Each row comes from the steps of one walk. Every step used is in the known rows, and no mark comes twice. Write the walk behind each row, first mark first.
In the rows, zero is written as 128.
Known rows:
Y-G: [129 117 139 137 119 133 134 141 134 131 156 137 130 133 128 112 107 118
 128 127 142 131 135 135 124 124 137 158 125  89 109 147 135 111 135 129
 132 136 124 112 161 118 118 136 101 131 131 120 108 149 135 121 138 124
 117 117 125 128 114]
P-A-Q-G: [137  86 131 138 136 139 126 151 154 139 129 107 140 148 131  91 118  95
 116 123 101 102 147 131 111 119 114  77 132 117 146 151  77 155 150 121
 141 139 142 173 134 135 130 121 109 131 121 140 146 113 115 121 101 130
 102 125 127 119 113]
Y-G-Q-A: [134  90 139 147 127 142 146 159 141 125 139 123 140 158 146  94  80 108
 112 121  86 102 161 136 110 140 153 136 130  81 107 164 104 124 144 122
 135 150 146 162 123 104 119 153  62 135 128 146 135 128  98 116  80 112
 101 110 144 117 105]
Q-G: [117 114 128 122 124 130 134 141 139 122 141 126 127 140 128 113 108 113
 121 134 146 124 129 132 132 106 119 136 133 121 122 145 136 124 120 122
 134 140 137 158 147 113 135 121 111 134 114 127 127 147 125 120 126 142
 115 118 117 121 128]
S-Y-G-Q-A-P: [141  86 136 169 130 154 155 172 137 126 161 119 137 166 129  77  98 105
 109  98  93  97 168 136  87 156 142 100 133 104 126 160  83  80 144 118
 140 146 175 228 144 116 127 134  80 149 115 151 180 122  92 119  56  94
 114 100 154 119  97]
N-Y-G-Q-A: [123 115 130 125 131 149 151 172 144 129 165 126 152 169 133  86  80 103
 109 110 131 104 168 135 114 150 163  90 134 113  84 183  98 105 154 123
 134 156 141 179 125  94 133 150  70 128 116 147 162 131  71 118  61 119
 113 106 114 129 117]
L-N-Y-G: [115 127 127 123 113 134 152 173 136 142 180 131 162 120 115 117  99 115
 130 108 179 131 152 126 144 150 154 122 123 111  95 179 112  80 144 127
 140 153  99 123 170 105 138 126 104 122 132 112 110 156  85 121 116 145
 130 130 105 143 126]
V-P-G-Q-A: [143 121 142 150 131 138 136 139 143 124 123 115 155 139 137  87  74 125
 124 107  62 107 171 148  99 142 163 103 135  82 146 148 122 121 124 114
 131 149 166 190 119 110 130 127 119 127 108 155 170 114  98 111  88  90
  88 100 161 119  93]
V-P-G-Q: [148 144 143 147 126 135 123 131 138 125 135 127 141 139 130  98  84 130
 125 103 102 129 151 145 110 126 161 118 134  91 126 149 135 111 129 116
 126 143 154 211 133 112 128 114 135 140 131 144 164 117 112 121 107  95
  99 104 154 129  96]
A-Q-G-P: [123 117 123 110 131 138 139 149 140 122 110 122 130 161 131  81 111 112
 117 117 124 131 122 132 116 120 143 116 133 130 138 151 125 115 152 119
 136 150 133 230 154 124 141 120 123 145 137 130 142 128 130 121 104 103
 110 116 149 134 151]
W-Y-G-P-A-Q: [153  82 129 137 131 146 142 154 150 136 144 115 167 148 122  76 113 126
 141 107 121 113 148 135  89 160 130  76 125 104 129 157  84  98 208 126
 128 135 122 125 170 160 115 140 113 147 125 130 171 115 104 118  89  77
 108 121 136 151 113]
S-Y-W: [122 141 134 127 135 137 129 134 125 122 151 110 133 139 112 132 135 131
 119 117 122 156 134 132 117 123 129 112 127 173 121 150  84 104 116 131
 117 104 138 176 132 141 131 131 137 133 125 134 140 139 109 132 116 119
 146 125  87 136 118]
A-P-N: [138 136 116 171 131 133 142 131 130 142 120 135 132 125 116 105 134 127
 118 111 123  94 145 132 127 161 155  92 132 107 145 131 121  96 135 119
 136 138 124 153 145 162 136 136 178 138 136 118 114  96 147 121 100 117
 123 135 177 115 110]
Y-S: [137 116 131 120 116 135 130 128 132 122 108 125 132 106 120 142 148 124
 134 130 117 135 143 133 126 145 139 140 136 120 115 139 110 118 145 128
 136 130 110 151 137 120 116 132 140 126 116 130 124 142 148 131 122 114
 127 117 115 143 126]
A-P-G: [145 122 133 149 127 131 126 125 134 149 131 127 143 125 107  99 128 123
 124 115 150 117 163 134 112 134 151 108 134 103 152 110 145 102 126 119
 133 134 140 119 146 114 124 111 154 132 120 126 138 118 149 124 115 113
 115 112 143 125 106]
L-N-Y-S: [127 131 120 108 113 137 149 160 135 131 136 115 160  93 107 147 145 121
 137 109 154 136 156 123 147 167 149 106 134 139  92 176  90  95 153 127
 142 145  92 170 146 107 135 118 140 112 115 124 119 155 104 130 116 134
 138 135  96 161 139]
A-P: [134 122 127 156 130 134 134 126 127 141 125 131 125 127 114 108 138 132
 125 120 134 111 138 124 114 138 143 128 133 120 150 109 130 108 139 122
 132 129 145 138 145 158 129 118 141 141 135 126 141 115 141 127 106  95
 129 123 156 125 127]
Q-A-P-G-Y-W: [125 116 129 158 140 143 140 144 142 147 126 107 169 134  96  83 115 120
 125 115 138 121 223 138  90 136 168  72 143 116 154 139  99  94 158 116
 126 122 176 130 112 113 126 143 144 112  99 145 154 126 111 117  47  94
 121 100  93 128 108]
N-Y-G-P: [124 146 130 107 118 148 150 153 133 131 156 142 155 142 117  90  83 127
 133 106 180 135 133 129 122 137 175 112 128 124  88 173 152  75 166 128
 134 152 110 123 185  94 133 145 136 147 125 123 147 148 116 121 104  97
 126 106 132 150 146]
W-Y-G: [126 103 131 133 125 128 139 141 138 122 181 134 143 142 117 110 121 131
 136 127 161 137 138 141 120 140 112 128 126 104  98 146 123  81 160 129
 120 127 118  93 160 145 119 130  88 132 119 121 142 151 105 119 117 127
 123 117  97 143 119]
P-A-Q: [147 100 128 145 139 138 121 139 142 143 112 110 143 135 133 107 130 110
 122 117  92 101 141 126 105 141 127  74 127 122 150 136  67 160 162 128
 134 127 134 145 124 155 125 129 128 128 137 136 141  92 119 130 110 115
 114 134 135 130 109]
Y-W: [122 139 135 132 135 131 121 120 128 133 125 119 135 127 114 129 127 134
 127 131 117 144 145 129 125 115 155 143 129 143 127 134 120 121 127 128
 116 109 128 138 129 159 120 141 129 131 140 125 113 135 131 128 118 106
 132 129 103 129 123]
N-L: [129 143 120 110 123 126 113 134 129 140 136 129 130 132 131 131 154 117
 136 125 138 127 135 119 129 113 144 114 125 138 107 129 125 106 141 127
 125 134 110 127 136 161 131 127 139 118 111 114 112 123 117 126 109 157
 130 134 118 115 138]
P-G-Y-S: [137 123 130 117 117 135 127 144 143 126 130 120 158 118 108 127 132 114
 131 117 156 152 180 140 116 148 138  80 143  97  99 163 103 104 165 123
 138 135 125 148 128  49 120 135 160 109  86 140 140 150 137 127  97 139
 126 101  66 156 118]
A-P-G-Y-N: [128 112 118 142 124 131 132 158 142 142 154 128 167 113  96  88 104 114
 122  97 174 123 166 141 115 167 157  83 149  89 146 155 105  76 175 119
 140 149 131 154 150 107 140 116 157 116 129 133 140 125 109 121  74 116
 128 114 122 137 110]
V-P-N-L: [133 176 118 141 121 131 127 133 132 132 146 136 142 119 132 117 129 122
 135 106  97 108 138 131 130 137 177  89 127 111 115 153 128  78 143 120
 128 147 104 160 160 206 144 133 188 121 112 102 103 106 126 113 112 144
 115 137 166 106 117]
V-P-A-Q: [151 115 138 154 135 143 127 137 140 138 124 115 146 121 131  93 117 122
 132 109  66 102 141 131  95 140 147  87 129 109 174 140  80 141 162 123
 133 130 155 176 137 189 130 121 142 134 142 136 162  88 130 123 128  77
 103 122 162 132 105]
G-Y-W: [113 147 126 132 137 136 130 137 134 128 141 120 142 135 109 124 118 129
 129 126 139 151 164 130 120 121 149 111 135 143 112 162 104 110 161 127
 117 113 145 158 113 122 127 151 137 123 130 137 141 134 110 129  83 113
 148 122  67 142 134]
G-Q-A: [134  99 126 142 135 137 141 146 136 122 112 115 135 151 145 109 107 119
 116 123  74 104 153 132 112 143 141 107 133 117 122 143  96 146 136 122
 129 141 153 190  93 112 126 142  89 128 124 153 153 109  89 121  77 113
 112 123 140 117 115]
S-Y-G-P: [133 131 137 122 116 145 147 152 129 115 154 128 139 146 127 102  96 127
 130 100 142 144 118 132 107 139 140 127 123 119 114 168 127  73 147 127
 135 141 123 162 191  88 130 135 138 150 122 129 147 150 121 123 116  99
 125 111 141 144 123]
W-Y-S: [136 102 123 116 123 129 135 129 135 113 138 119 142 114 108 141 172 139
 141 131 138 145 145 138 121 163 106 108 137 135 101 142 101  89 160 129
 125 120 110 140 142 149 116 123 124 123  99 131 159 144 119 128 108 120
 133 118  90 160 133]
P-G-Q: [147 129 135 132 131 130 122 135 139 132 127 123 139 153 131 108  98 116
 115 112 124 131 152 140 120 126 140 106 133  97 103 149 124 128 120 120
 127 141 135 175 108  81 121 123 127 131 126 144 144 119 111 127  93 135
 110 117 127 125 103]
V-P: [131 144 136 142 125 134 133 124 125 122 138 132 132 115 125 115 113 145
 139 119 103 129 130 132 116 128 142 133 129 119 148 133 138 107 137 124
 127 132 147 161 148 158 134 121 146 136 133 127 144 124 133 119 142  88
 119 116 155 132 125]
S-Y-G-Q-A: [135  96 137 143 128 146 150 175 139 112 162 112 141 167 144  98  82 103
 108 105  99 116 153 140 100 148 129 104 128 106 103 178  75 103 132 124
 137 142 155 207 131  83 130 143  70 135 110 154 160 136  79 119  73 127
 112 106 127 120  97]
L-N: [124 116 123 134 118 122 142 145 130 133 126 116 140 105 128 140 129 130
 136 117 123 122 140 124 144 145 136 138 124 115 137 142 105 121 131 125
 137 137 115 149 131 128 130 113 122 120 135 120  98 136 104 125 129 140
 130 150 130 132 122]
P-V: [133 125 127 159 135 133 119 121 134 124 131 131 156 138 132 116 119 117
 138 142 131 134 138 118 123 134 125 116 125 152 115 129 149 110 138 131
 138 128 129 136 118 120 130 152 162 131 138 124 122 135 109 132  98 130
 127 123 113 131 113]
V-P-A: [148 123 142 159 126 141 130 125 135 135 131 118 150 102 129 108 104 137
 147 119  78  99 137 130 102 129 145 107 126  99 164 135 116 133 144 124
 134 133 148 106 150 162 124 127 156 141 126 134 166 108 130 119 127  78
 106 123 161 126  96]
Q-A-P-N-Y: [126 137 109 155 139 144 160 155 136 142 141 127 161 133 112  87 120 117
 114 107 137  79 170 132 120 180 166  41 137 133 133 151 109  90 144 118
 139 149 131 131 129 150 153 144 162 117 104 127 152  96 107 114  69 131
 121 125 155 117 119]

Which walk is each row?
[154  96 139 141 124 152 136 150 146 144 117 120 156 143 135  78  95 110
 131 103 104 103 143 129  93 139 162 101 125  84 137 156  98 126 188 125
 140 144 127 146 173 134 115 146 127 149 141 129 136 109 132 121 100  72
 100 121 162 139 107]
Y-G-P-A-Q
[118 106 125 118 133 134 128 149 144 127 133 120 121 162 129  98 127 100
 107 127 126 129 134 133 125 117 115 120 134 126 129 148 103 135 137 121
 135 138 140 215 133 129 140 113  93 127 134 130 126 129 120 124 126 139
 113 116 121 124 138]
A-Q-G
[140  98 130 130 124 145 140 144 148 131 109 112 147 122 128  90  88 125
 142 124 115 105 132 125 109 113 140 101 129 108 145 156 132 132 160 119
 144 150 135 111 165 109 124 136 153 153 110 137 161 132 125 115  93 103
  99 122 153 125 116]
Q-G-P-A
[128 121 122 126 121 140 138 146 137 118 121 124 139 116 111 139 148 119
 135 124 138 144 156 132 121 148 133 103 142 119 100 161  92 106 175 127
 140 132 128 179 130  94 126 145 144 115 106 142 148 142 127 131  89 120
 139 109  80 156 137]
G-Y-S
[145 110 114 183 140 142 156 150 140 134 108 122 139 149 132  87 105 119
 105 104  63  70 165 135 112 178 169  75 138  99 143 146  94 116 145 112
 136 147 151 207 109 150 136 146 138 137 129 142 143  78 113 114  43 104
 108 129 190 102  94]
G-Q-A-P-N
[122 171 109 125 134 133 142 144 133 130 153 135 150 137 118 118 112 118
 113 108 157 115 132 132 148 162 150  54 132 139  93 171 115 106 134 128
 132 142  97 140 138 127 152 143 172 122 120 119 128 112 106 124 101 166
 133 134 127 130 128]
P-N-Y
[128 144 128 138 126 152 140 146 139 127 160 144 183 149 122  81  79 116
 140 120 186 142 142 118 115 149 170  95 125 148  79 165 172  56 181 131
 143 153 111 131 168  81 135 174 170 146 133 119 141 150 100 125  70  95
 124 104 117 156 128]
N-Y-G-P-V
[126 135 114 124 133 139 147 154 146 121 108 127 134 160 133  82 100 109
 110 105 109 114 123 137 130 144 157  78 135 115 129 172 118 110 149 114
 141 154 113 234 159 136 150 139 160 142 136 119 114 109 133 116  97 125
 104 128 174 125 131]
A-Q-G-P-N
[140 104 140 150 133 145 129 146 151 133 138 113 145 135 128  75  98 108
 127 115  76 101 141 135  98 120 137  89 132 101 161 159  93 138 153 117
 139 142 162 200 153 168 137 111 122 141 126 136 164 107 127 114 121  91
  91 113 155 122 106]
V-P-A-Q-G
[140 117 125 184 138 138 123 119 131 137 128 134 155 135 118  98 132 119
 136 135 138 115 152 114 108 149 138 115 129 146 138 112 151  85 151 125
 142 129 145 148 132 142 126 140 171 140 145 123 133 119 126 132  77  95
 128 118 136 128 115]
A-P-V
[127 125 129 130 117 141 152 180 141 136 175 128 154 147 125 109  82 112
 121  96 165 126 154 126 141 152 167 115 127 102  71 197  95  97 146 123
 140 163 111 208 151  97 134 129  84 134 148 128 130 142  68 123  87 129
 128 129 120 143 118]
L-N-Y-G-Q
[128 121 124 142 128 142 134 133 144 115 119 127 158 145 131  85  83 120
 140 139 142 137 130 118 117 122 138 118 128 147 116 150 178  92 154 122
 148 150 130 159 149  94 134 151 174 152 128 125 135 150 113 122  73 105
 109 109 132 134 128]
Q-G-P-V
[133  79 129 150 132 137 151 161 146 115 165 120 149 165 132  93 101 122
 123 124 107 107 169 145 104 159 119 102 132  95  94 161  92  99 163 123
 125 139 144 144 130 136 117 143  45 133 113 148 170 133  61 113  65 114
 107 110 114 130 109]
W-Y-G-Q-A
[122 112 124 116 125 128 129 155 128 113 162 117 142 119 121 126 108 117
 117 104 134 140 104 134 128 160 118 109 135 140 130 169  85  94 129 131
 138 133 108 175 150 135 145 114 128 121 134 131 130 136  89 129 124 141
 141 133 127 133 118]
S-Y-N
[124 128 115  95 119 127 114 161 130 126 172 119 144 119 125 130 134 108
 125 102 146 139 113 126 129 155 134  88 132 153 106 172  78  78 144 130
 136 138  86 178 160 169 148 109 139 111 117 117 114 133  76 127 106 168
 144 141 115 122 127]
S-Y-N-L
[137  82 123 129 126 151 134 174 162 127 121 103 151 136 114 100 134  86
 122 119 115 117 170 134 104 144 121  58 146 108 114 189  49 134 202 120
 151 142 144 219 134  94 126 132 126 121 102 148 162 130 117 123  70 119
 113 106  79 149 118]
P-A-Q-G-Y-S
[136  96 125 189 142 143 135 131 136 134 117 121 168 133 125  86 130 116
 134 140 103  95 173 118  98 160 143 103 132 138 149 106 135  95 148 123
 147 134 161 129 114 138 128 151 153 127 122 133 142 118 110 123  58  95
 114 112 147 119 106]
Q-A-P-V
[132 110 127 122 120 136 149 144 136 120 156 132 150 138 115  97 103 142
 145 117 162 138 135 139 110 149 134 124 126 109 104 153 142  68 180 127
 121 135 115 104 184 137 122 138 114 147 122 123 152 145 110 117  99  96
 122 116 129 153 131]
W-Y-G-P
[134 118 116 175 136 136 154 143 133 136 110 124 143 126 124  94 131 122
 117 116  90  75 161 134 116 173 159  82 133 103 161 128 106 104 135 117
 140 142 138 128 127 161 139 144 156 126 115 127 121  90 134 113  83 117
 111 131 181 105 102]
Q-A-P-N
[153 120 134 158 131 133 126 133 136 144 122 125 137 152 116  90 112 120
 114 104 129 114 163 134 109 136 157 107 137  94 135 127 126 110 134 115
 129 142 154 201 125 108 121 114 135 145 130 143 156 109 126 127  79  99
 113 109 154 123 101]
A-P-G-Q
[111 151 124 118 129 135 143 150 132 144 150 111 163 112 103 132 123 133
 132 113 158 144 161 123 146 142 167 108 128 165 106 169  90 101 136 127
 123 125 107 149 130 149 137 130 130 118 139 120 113 141  82 128 109 125
 146 144  87 146 139]
L-N-Y-W
[126 177 108 115 131 140 155 144 133 127 131 136 160 138 118 106  98 130
 124  97 160 122 122 128 137 163 173  48 130 143 100 176 131  90 152 124
 135 151  98 146 154 118 152 150 194 136 118 121 144 110 115 122  86 124
 133 131 154 142 138]
G-P-N-Y
[140  82 136 172 127 149 151 162 140 137 133 127 135 156 132  75  91 110
 113 112  88  85 170 134  94 144 169 136 135  81 132 145 106 104 153 116
 137 150 162 184 138 131 116 138  74 145 134 144 147 116 114 115  62  74
 104 106 168 113  99]
Y-G-Q-A-P
[121 123 126 112 121 137 142 138 137 118 116 126 130 139 127  97  96 127
 131 125 135 129 125 128 124 111 144 132 132 127 129 150 156 108 142 119
 139 150 132 163 169 107 132 129 139 151 117 130 145 144 132 118 107 107
 112 116 148 130 142]
Q-G-P
[109 118 116 123 134 137 134 168 149 126 146 123 130 170 122  94 118  98
 108 119 155 134 148 132 119 125 111  78 139 129 114 173  90 123 165 120
 136 140 160 244 122 100 151 123 104 120 121 140 150 130  96 123  85 141
 127 107  86 136 148]
A-Q-G-Y
[145  89 125 196 146 147 137 137 139 131 110 119 161 160 134  77 107 112
 126 129  78  92 177 118  93 160 151  97 135 138 134 123 125 107 158 119
 144 144 175 208 103 131 126 157 134 142 137 149 160  99  81 126  24  83
 112 111 155 117 101]
G-Q-A-P-V
[103 121 108  97 114 128 124 181 151 128 178 127 150 129 117 109 104  94
 127 115 171 132 139 128 137 130 144  91 146 120  84 190 102  81 179 121
 143 159 110 191 156 140 152 119 124 108 112 117 115 147  72 114  65 176
 132 122  83 116 146]
Q-G-Y-N-L
[144 119 124 141 118 141 136 144 142 138 124 124 154 116  90 108 144 117
 131 108 169 134 192 140 103 153 154  89 148  89 123 144 114  81 173 117
 144 136 144 165 149  78 120 124 176 120  94 140 158 137 147 128  80 110
 131  94  96 154 118]
A-P-G-Y-S
[140  97 124 152 124 144 146 154 145 137 114 111 165 116 100  95 140 112
 129 115 130 113 221 143  91 167 156  74 150  90 138 144  91  87 175 115
 148 141 158 141 128  69 123 131 154 106  72 150 163 134 133 118  60 108
 114  89  98 143 109]
Q-A-P-G-Y-S
[146  79 134 203 135 152 140 153 146 131 137 130 165 167 136  62  84 100
 123 129  94  90 187 122  91 156 165 121 132  95 116 142 133  82 169 120
 149 151 165 187 123 124 118 166 107 148 142 138 142 119  91 118  29  80
 102 100 153 116  88]
Y-G-Q-A-P-V
[116 138 117 113 125 130 148 159 131 138 150 119 153 112 116 134 124 129
 132 109 171 126 146 119 149 153 143  91 128 146 103 163 100 102 142 126
 137 149 105 147 133 110 146 115 131 114 123 122 126 140  80 126 116 147
 140 142 106 145 141]
L-N-Y
[104 112 104  96 124 131 119 190 153 134 166 122 145 152 122  91 115  78
 109 107 161 131 144 127 129 142 142  71 148 127  93 196  63  86 194 121
 144 157 111 252 143 165 159 114 106 102 125 119 113 128  72 118  64 169
 131 124  89 123 151]
A-Q-G-Y-N-L
